What can hang from each mark:
q677: q8 q213 q952
q952: q860
q213: q677 q860
q755: q938
q938: q755 q860
q860: q8 q551 q938 q952
q551: q5 q860
q8: q677
q801: q860
q455: q860

Each row was made from one small tree. The marks that hang from a mark follow it in brackets, in the order of their numbers. Every link used is in the known rows. Write each row's tree.
Known rows:
q677(q213 q952(q860(q8))): [ 0.257 -1.383  0.912  3.886  1.238 -0.193  0.599 -1.926 -0.363 -3.121
  2.013 -0.366 -3.158  4.284  2.316  3.428  1.213 -3.146  1.042 -0.995
  1.203  1.211  1.068  0.122]
q213(q677(q8) q860(q938(q755) q952)): [ 1.999  0.007 -1.041 -1.701 -0.064 -2.059 -4.449  0.611  0.074  0.345
 -2.621  1.237 -0.288  7.849  6.187  1.841 -0.545  4.102  0.799 -4.112
  0.637 -1.854  0.956  1.821]
q952(q860(q551(q5) q938(q755))): [ 2.286  1.794 -0.017  1.828 -0.663  0.046  1.862  0.524 -1.221 -1.367
 -0.050 -0.020 -1.738  1.970  0.163  1.735  0.883  2.783  0.667 -0.100
  0.310 -3.173  1.755  4.276]
q938(q860(q551)): [ 2.463  0.417 -1.323  2.516  0.095 -0.865 -1.482  0.302 -1.622  1.090
  0.061 -0.944 -0.705 -0.199  0.262  2.554 -1.112  1.967 -0.022  1.052
  0.196 -2.451  1.618  2.878]
q755(q938(q860(q8))): [-1.803 -0.060  1.333  3.151  1.190 -1.292  0.280 -0.342  0.365 -1.671
  0.078 -0.364  1.184  2.302  0.390  0.166 -2.555  2.328 -0.801 -1.800
  1.197  1.137  2.998  2.595]
q213(q677(q8 q952) q860(q938(q755))): [ 1.204  1.208 -0.226 -0.446 -0.674 -1.919 -3.314  0.322 -0.553  0.312
 -1.272  1.429 -1.972  7.558  5.102  1.921 -0.129  2.542  0.618 -4.359
  0.261 -1.962  1.529  0.423]
q8(q677(q213(q860(q938(q755) q952)))): [ 1.350 -0.434 -0.464 -0.140  0.773 -2.889 -3.404 -0.367  1.591 -1.131
  1.106  0.192 -1.434  6.241  3.011  0.462  1.700  0.598  0.565 -3.323
  1.913 -1.064 -0.735  0.123]
q677(q8 q213(q860(q551 q938)) q952): [ 2.694  0.267 -0.041  4.011  2.205  1.121 -1.566 -0.261 -0.647 -2.455
  1.356  0.856 -3.362  7.215  4.054  4.001  2.335 -0.918 -0.271 -1.940
  2.441 -1.179  0.633 -0.755]
q755(q938(q860)): [-1.050  0.114  1.365  3.026  0.866 -1.066  0.553 -0.079  0.333 -0.843
  0.230 -0.125  1.441  2.919  1.066  0.189 -1.583  1.577 -1.092 -2.526
  1.131  0.398  2.703  2.373]
q938(q755 q860(q8(q677) q952)): [ 2.691  0.373 -3.831  3.238 -1.513 -6.100 -4.285  0.056 -0.304  1.240
 -0.330 -0.451 -2.131  2.720  1.861  0.043 -1.391  3.197 -0.827  1.189
  0.603  0.313  1.878  2.196]
q455(q860(q8 q551 q938(q755) q952)): [ 3.218 -0.645 -1.124  2.760  1.137 -2.150 -0.115  0.869  1.756 -3.110
 -0.733 -0.177 -3.216  5.077  2.156  1.305 -1.917  2.882  1.093  0.705
  2.216 -1.282  0.448  2.237]
q952(q860(q8(q677) q551 q938(q755))): [ 0.944  1.164 -1.004  1.236 -0.577 -2.063  0.401  0.523 -0.306 -1.546
  0.540 -1.289 -2.288  2.463 -1.508  2.072 -1.040  4.628 -0.416  1.232
  0.282 -2.163  0.956  3.717]
q455(q860(q551)): [ 1.508  0.009  0.236  1.100  1.035 -0.256  1.425  0.412  1.514 -0.908
 -0.213 -1.098 -3.213  2.543  1.442  0.786 -1.309  0.550  0.688  1.210
  0.676 -2.808  0.478  2.278]
q677(q952): [ 1.660 -0.562  0.438  3.451 -0.182 -1.390  0.623 -0.837  1.845 -1.375
  1.669 -0.420 -1.847  2.781  1.640  0.870  1.001 -2.414 -0.381 -2.712
  1.075 -0.050  0.470 -0.449]
q755(q938(q860(q551 q952))): [ 1.045 -1.060  0.794  3.784  1.938 -1.527 -0.074  0.582  0.355 -2.298
 -0.759 -0.473  1.322  3.185  1.579  1.690 -1.807  1.906 -0.312 -2.079
  2.111 -0.050  2.443  3.161]
q213(q677(q8 q952) q860(q551)): [ 1.445 -0.087  0.249 -0.804  1.158 -0.897 -2.962  0.164 -0.922 -0.729
 -2.360 -0.431 -2.601  4.593  4.228  3.623 -1.219  1.753  1.724 -2.227
  0.119 -3.318  1.497  1.886]
q551(q860(q938)): [ 1.162  1.574  0.952  3.305 -2.009 -0.052 -1.170  1.363  0.594 -0.759
  0.735 -0.472 -0.509  3.485  0.160  1.590  0.558  4.019 -1.066 -4.656
  0.421 -2.650 -0.350  2.032]
q677(q8 q213 q952(q860(q551))): [ 2.694 -0.107 -0.561  5.024  1.321  1.103  0.353 -0.769 -1.191 -1.926
  1.647 -1.115 -4.280  5.494  2.524  3.974  1.944 -1.332 -1.201  1.263
  0.785 -0.189  0.519  0.884]
q952(q860(q8)): [-1.572  0.200 -0.115  0.790 -0.352 -0.242  1.664 -1.186  0.360 -0.329
  0.505 -1.704 -1.007  0.684 -0.421  1.475 -1.706  1.770 -0.747  1.150
 -0.653 -0.978  1.592  3.813]
q677(q8): [ 1.131  1.068 -1.254  1.520 -0.354  0.617 -0.403 -0.302  1.488  1.231
  0.771 -1.134 -1.120  2.696  1.084 -0.917  0.637  2.203 -3.166  0.639
 -0.259 -0.345 -0.084  1.456]
q551(q5 q860(q8)): [ 0.015  1.844  2.357  3.980 -0.806  0.638 -0.843 -0.583 -0.377 -3.588
 -0.924 -1.158 -2.294 -0.394 -0.035  0.203 -0.360  3.397  2.278 -3.195
 -0.105 -2.366  1.576  4.589]
q213(q677(q8 q952)): [ 1.630 -0.533 -0.014  0.761 -0.472 -0.943 -2.014 -0.794  0.210 -0.369
 -0.550 -1.140 -2.039  4.618  3.064  0.957 -0.329  1.083  0.115 -1.826
 -0.954  0.603 -0.020  0.576]
q755(q938): [-1.649 -0.578  2.280  1.657  1.375 -0.695  1.577 -0.018  2.335 -2.314
  0.206 -0.018  1.376  3.388  1.026 -1.344 -0.329  0.848 -1.122 -3.481
  1.627  1.116  1.806  1.620]
q938(q755): [ 1.128  0.789 -1.582  0.521 -1.767 -3.530 -0.933  0.557  1.713  1.425
  0.256  0.912 -1.952  2.254  1.719 -3.012  2.347  0.949 -1.548 -0.503
  0.322  0.342  1.267  0.333]
q801(q860): [ 0.617  0.576  0.641  1.062 -1.669 -2.194  0.977 -0.034  1.842 -0.335
  1.022 -0.531 -0.830  1.702  1.903 -2.880  0.427  1.708  0.635 -0.920
  2.457 -3.036  0.641  1.489]
q860(q551 q938 q952): [ 5.602 -1.876 -0.760  2.752  1.803 -0.523 -1.003  1.274  1.659 -3.955
 -0.312 -0.042  0.696  4.278  1.645  3.298  0.662  2.535  0.849 -2.669
  3.156 -1.595 -1.035  1.900]
q860(q551 q952): [ 4.642 -2.621 -0.970  1.996  2.112 -1.444 -1.143  0.723  1.917 -2.977
 -1.270 -1.162 -0.321  1.980  1.947  2.369  0.357  0.889  0.856 -0.632
  2.324 -1.540 -0.401  2.564]
q455(q860(q551(q5) q938)): [ 2.565  1.037  1.266  2.169  1.114  1.218  1.811  0.267  0.678 -2.745
  0.062 -0.060 -2.811  3.492  1.493  0.940 -0.754  1.447  2.170 -0.771
  1.308 -3.332  0.518  2.736]

Write each row's tree:
[-0.960  0.749  0.567  0.031  0.749 -1.504 -1.722 -0.624  1.428 -1.619
  0.736  0.473 -0.677  4.194  1.481  1.853 -1.319  2.014  0.650 -4.013
  1.884 -2.698  1.128  0.985]
q213(q860(q8(q677(q952)) q938))
[ 2.391  1.607 -0.947  5.115 -1.018  0.400  1.612 -0.414  0.203 -0.174
  2.088 -1.194 -2.560  5.280  1.315  2.646  0.225  0.788 -3.118 -0.495
  0.194 -1.194  0.566  1.433]
q677(q8 q952(q860(q938)))
[ 1.102  1.032 -0.970  2.593 -1.067 -4.006 -1.871 -0.135  1.842 -2.519
  1.952  0.179 -2.373  4.763 -0.529 -0.727 -0.087  3.332 -0.583 -2.163
  1.530  1.069  0.058 -0.370]
q860(q8(q677(q952)) q938(q755))
[-1.304 -0.010  1.342  3.989  1.095 -2.239 -0.099 -0.508  0.543 -2.279
  0.626 -0.837  0.309  3.242  0.335  0.597 -2.642  1.733 -0.745 -2.274
  1.476  1.005  2.593  2.127]
q755(q938(q860(q8(q677(q952)))))
[ 2.513 -1.286 -0.180  2.319  0.343 -3.160 -0.147  0.368  1.918 -3.682
 -0.641 -1.411 -1.368  1.310  1.675 -0.653 -1.249  3.257  2.068  0.725
  3.906 -2.850  0.589  2.884]
q801(q860(q8 q551 q952))
[-0.169 -0.280 -0.158  0.742  0.967 -0.796  0.442 -0.563 -0.346 -2.015
  0.269 -2.459 -2.353  1.108 -1.127  2.858 -1.353  2.475  0.394  2.141
  0.049 -1.862  0.817  4.055]
q952(q860(q8(q677(q213)) q551))
[ 2.477  1.837 -2.299  3.298 -0.910 -3.417 -2.451  0.302 -2.422  0.058
 -1.058  0.257 -3.196 -0.802  0.324 -0.114 -0.543  3.460  1.030  2.635
  0.051 -1.062  3.563  3.499]
q938(q755 q860(q8 q551(q5)))
[ 0.955 -1.095 -0.372 -2.216  0.948 -1.152 -4.037 -0.356  0.407  0.371
 -3.040 -0.257 -0.123  5.769  5.960  2.347 -1.511  2.636  1.141 -3.158
  0.133 -2.174  0.888  2.590]
q213(q677(q8) q860(q952))
[ 2.008  0.522  1.357  2.334  1.885  1.313  0.061 -0.231 -0.128 -5.867
 -0.144  0.051 -1.020  0.232 -1.530  1.306 -0.462  4.105  2.973 -1.041
  1.827 -1.232  0.927  3.079]
q860(q8 q551(q5) q938)
[ 2.843  1.572  1.142  5.448 -1.131 -1.000 -2.008  0.326 -0.127 -4.657
 -1.183  0.166 -1.875  3.003  1.619  0.679  0.398  4.611  2.238 -4.760
  1.392 -1.727  1.169  4.186]
q551(q5 q860(q8 q938(q755) q952))
[-1.507 -1.155  0.961 -0.563  2.251  0.316 -1.908 -1.368  0.432 -1.701
  0.326  0.990 -0.976  3.442  3.227  1.341  1.222 -0.925  1.550 -2.021
  1.689 -0.067  1.240  0.305]
q677(q213(q860(q8)))
[ 0.233 -1.214  0.798  3.931  2.252 -1.774 -0.288  0.232  0.389 -3.165
 -0.903 -0.785  1.074  2.613  0.881  1.694 -2.770  2.681 -0.022 -1.418
  2.177  0.618  2.673  3.370]
q755(q938(q860(q8 q551 q952)))
[ 1.431 -2.336 -1.135  1.619  1.240 -3.343 -2.633 -1.232  3.183 -3.200
 -0.054 -2.148 -0.579  2.960  1.140  0.574 -1.868  2.053  0.321 -1.128
  1.734  0.918 -0.791  2.020]
q860(q8(q677) q952)
[ 1.860  0.245  1.815  4.739  0.263 -0.745 -2.698 -0.844  0.174 -5.173
 -1.021 -1.654 -2.368  2.265  1.570  1.432 -0.229  2.930  3.065 -4.051
  1.097 -1.842  0.325  4.500]
q551(q5 q860(q8(q677(q213)) q952))
[ 2.309  0.875 -0.637  3.980  0.615 -1.646 -2.084 -0.956 -1.945 -1.855
  0.171 -1.787 -2.340 -0.601 -0.616  2.657 -2.281  2.339  1.903  1.010
  0.458 -2.113  1.946  3.617]
q938(q860(q8(q677(q952)) q551(q5)))
[-1.587  0.673  0.679 -0.668  0.920 -0.127 -1.114 -0.552  1.207 -1.080
 -0.009  1.061  0.367  3.080  1.705  1.459 -1.185  2.447  0.577 -3.478
  1.631 -2.397  1.714  1.544]
q213(q860(q8 q938))
[ 4.652  0.062  0.928  3.115 -0.080 -1.402  0.577  0.679  1.035 -4.280
 -0.150 -0.054 -0.575  3.040  2.673 -0.470  0.697  3.046  3.134 -2.252
  4.377 -4.295  0.263  2.985]
q801(q860(q551(q5) q938 q952))
[ 1.927  1.245 -1.091  4.698 -0.877  0.011  1.517 -0.748  0.348  0.353
  1.634 -1.767 -3.107  4.186  1.428  2.220  0.112 -0.002 -3.141  0.506
 -0.304 -1.116  0.882  1.718]
q677(q8 q952(q860))
[ 3.230 -0.728  0.041  2.799  0.103 -2.556 -0.129  0.720  1.602 -4.395
  0.097 -0.675 -0.599  2.897  1.409 -0.078 -1.007  4.411  2.019 -0.719
  4.454 -2.864  0.143  2.431]
q801(q860(q8 q551 q938 q952))
[ 4.769 -1.243 -2.233  2.667  1.129 -4.481 -3.282  1.247  1.833 -4.871
 -0.417 -0.580 -1.827  4.628  0.190  1.576 -0.596  5.279  0.772 -0.670
  3.043 -0.200 -0.668  1.871]
q860(q8(q677) q551 q938(q755) q952)
[ 1.752 -0.869 -1.852  3.434  0.258 -2.084 -2.604 -0.964 -0.380 -0.057
 -0.195 -1.127  0.144  1.161  1.564  2.432 -2.627  1.994  0.042  0.335
  0.764 -0.073  1.550  2.882]
q938(q860(q8 q952))
[ 1.110 -1.053  0.952  0.518 -0.097 -1.217 -0.906 -0.679 -0.672 -2.219
 -0.751 -1.062 -1.731  3.708  1.798  3.034 -1.352  1.403  2.147 -2.127
 -0.510 -0.304  0.634  1.752]
q213(q677(q952(q860(q8 q551 q938))))
[ 3.189  1.598 -3.144  2.633 -1.609 -3.941 -2.481  1.326 -1.827  2.429
 -0.428  0.353 -2.528  0.716  1.000  0.329  0.460  2.715 -0.742  2.152
  0.074 -1.648  2.655  2.247]
q938(q755 q860(q551))
[ 2.234  3.167  1.784  4.383 -2.292  0.080 -0.899  0.714 -0.730 -2.395
 -0.226  0.736 -2.071  2.529  1.028 -0.386  1.946  3.801  1.487 -5.184
  0.432 -3.054  1.187  3.498]
q551(q5 q860(q938(q755)))
[ 0.263  0.903 -0.884  1.417 -0.898 -2.103 -1.012  0.104  1.441 -1.740
  0.937  1.137 -0.937  3.197 -0.246 -1.398  0.196  3.890 -0.770 -1.337
  1.190  1.427  0.936  0.371]
q860(q8 q938(q755))
[-2.453 -0.878  1.119 -3.793  0.837 -1.376 -3.381 -1.088  0.029 -0.667
 -2.589  0.082 -0.388  2.783  3.451  1.447 -2.569  2.528  2.861 -3.043
 -0.343 -1.503  1.884  2.235]
q213(q677 q860(q8))
[ 1.363 -2.922 -0.773  1.674  2.020 -2.873 -3.182 -1.535  2.699 -3.949
  0.226 -1.723 -0.850  3.937  1.863  1.022 -0.879  1.202  0.992 -1.103
  2.161  1.749 -0.931  1.350]
q860(q8(q677(q213)) q952)
[ 2.918 -1.397 -1.716  2.463  0.601 -4.164 -3.766 -0.157  2.223 -3.960
  0.776  0.376 -1.155  6.932  2.069  0.332  0.390  3.237  0.451 -2.444
  2.925  2.183 -0.858  0.266]
q860(q8(q677(q213)) q938(q755) q952)
[ 0.570  0.224  0.061  1.257  0.713 -0.166  0.522 -0.151 -0.513 -2.741
  0.975 -1.595 -1.652  2.738 -1.337  3.468 -1.165  3.607  0.465  0.679
  0.620 -1.980  0.312  3.590]
q952(q860(q8(q677(q213)) q551 q938))
[ 0.817  1.544 -2.923  2.569 -2.068 -4.390 -2.757  0.111 -1.177  2.288
  0.032  0.371 -2.253  0.749  0.841 -0.864 -0.801  3.005 -1.160  1.904
 -0.339  0.361  3.041  1.878]
q938(q755 q860(q8))
[ 0.383 -0.312  0.175  1.295  1.496 -0.521  1.045 -0.106  1.512 -2.069
 -0.458 -1.469 -3.577  1.726  0.485  0.792 -2.677  1.654  1.093  2.229
  0.752 -1.846  0.834  2.615]
q455(q860(q8 q551))
[ 2.432  0.799  0.468  2.830 -0.203 -1.948  0.074 -0.707  0.821 -2.314
  1.831 -1.877 -2.578  3.594  0.026  1.843  0.194  0.440  0.676 -2.317
  0.793 -2.589 -0.331  1.922]
q8(q677(q952(q860(q551(q5) q938))))
[ 5.042 -0.750 -0.773  3.747  1.648 -1.985 -1.671  0.567  0.600 -6.380
 -1.565  0.679 -1.547  2.763  1.198  1.182  0.283  4.217  2.914 -1.210
  3.100 -0.235  1.004  3.156]
q860(q8 q551(q5) q938(q755) q952)
[ 0.679 -1.046  1.095  4.268  1.105  0.156  0.666 -1.549 -0.492 -3.545
  2.463  0.219 -2.607  5.436  2.102  3.824  1.345 -2.354  1.067 -1.981
  1.638  1.098  0.777 -0.209]
q677(q213 q952(q860(q8 q938)))
[ 4.341 -0.391 -1.056  2.644  0.672 -1.937  0.162  1.359  1.813 -1.977
 -0.532  0.240 -2.844  5.923  3.155  1.263 -0.549  1.710  0.717 -0.337
  2.191 -2.285  0.073  1.918]
q455(q860(q551 q938(q755) q952))
[ 1.235 -0.143 -0.032  0.907 -0.861 -0.716 -1.032 -0.841 -0.562  0.040
 -0.584 -1.547 -2.190  4.628  2.824  2.021 -0.856  1.371 -0.091 -1.086
 -1.437 -0.106  0.433  1.784]
q213(q677(q8 q952(q860)))
[ 2.364 -0.377 -0.337  4.757  1.144  0.706 -0.930 -1.276  0.397 -1.650
  2.210 -0.198 -3.509  6.089  3.375  1.689  2.816 -2.174 -1.425 -0.776
  1.295  1.645 -0.120 -1.417]
q677(q8 q213 q952)
[ 1.129  1.554 -0.002  1.975 -0.209 -0.239  1.593  0.076 -1.225 -2.650
 -0.226 -0.366 -2.157  1.170 -0.777  1.807 -0.439  3.825  1.065  0.903
  0.301 -2.084  2.161  4.637]
q952(q860(q8 q551(q5) q938(q755)))
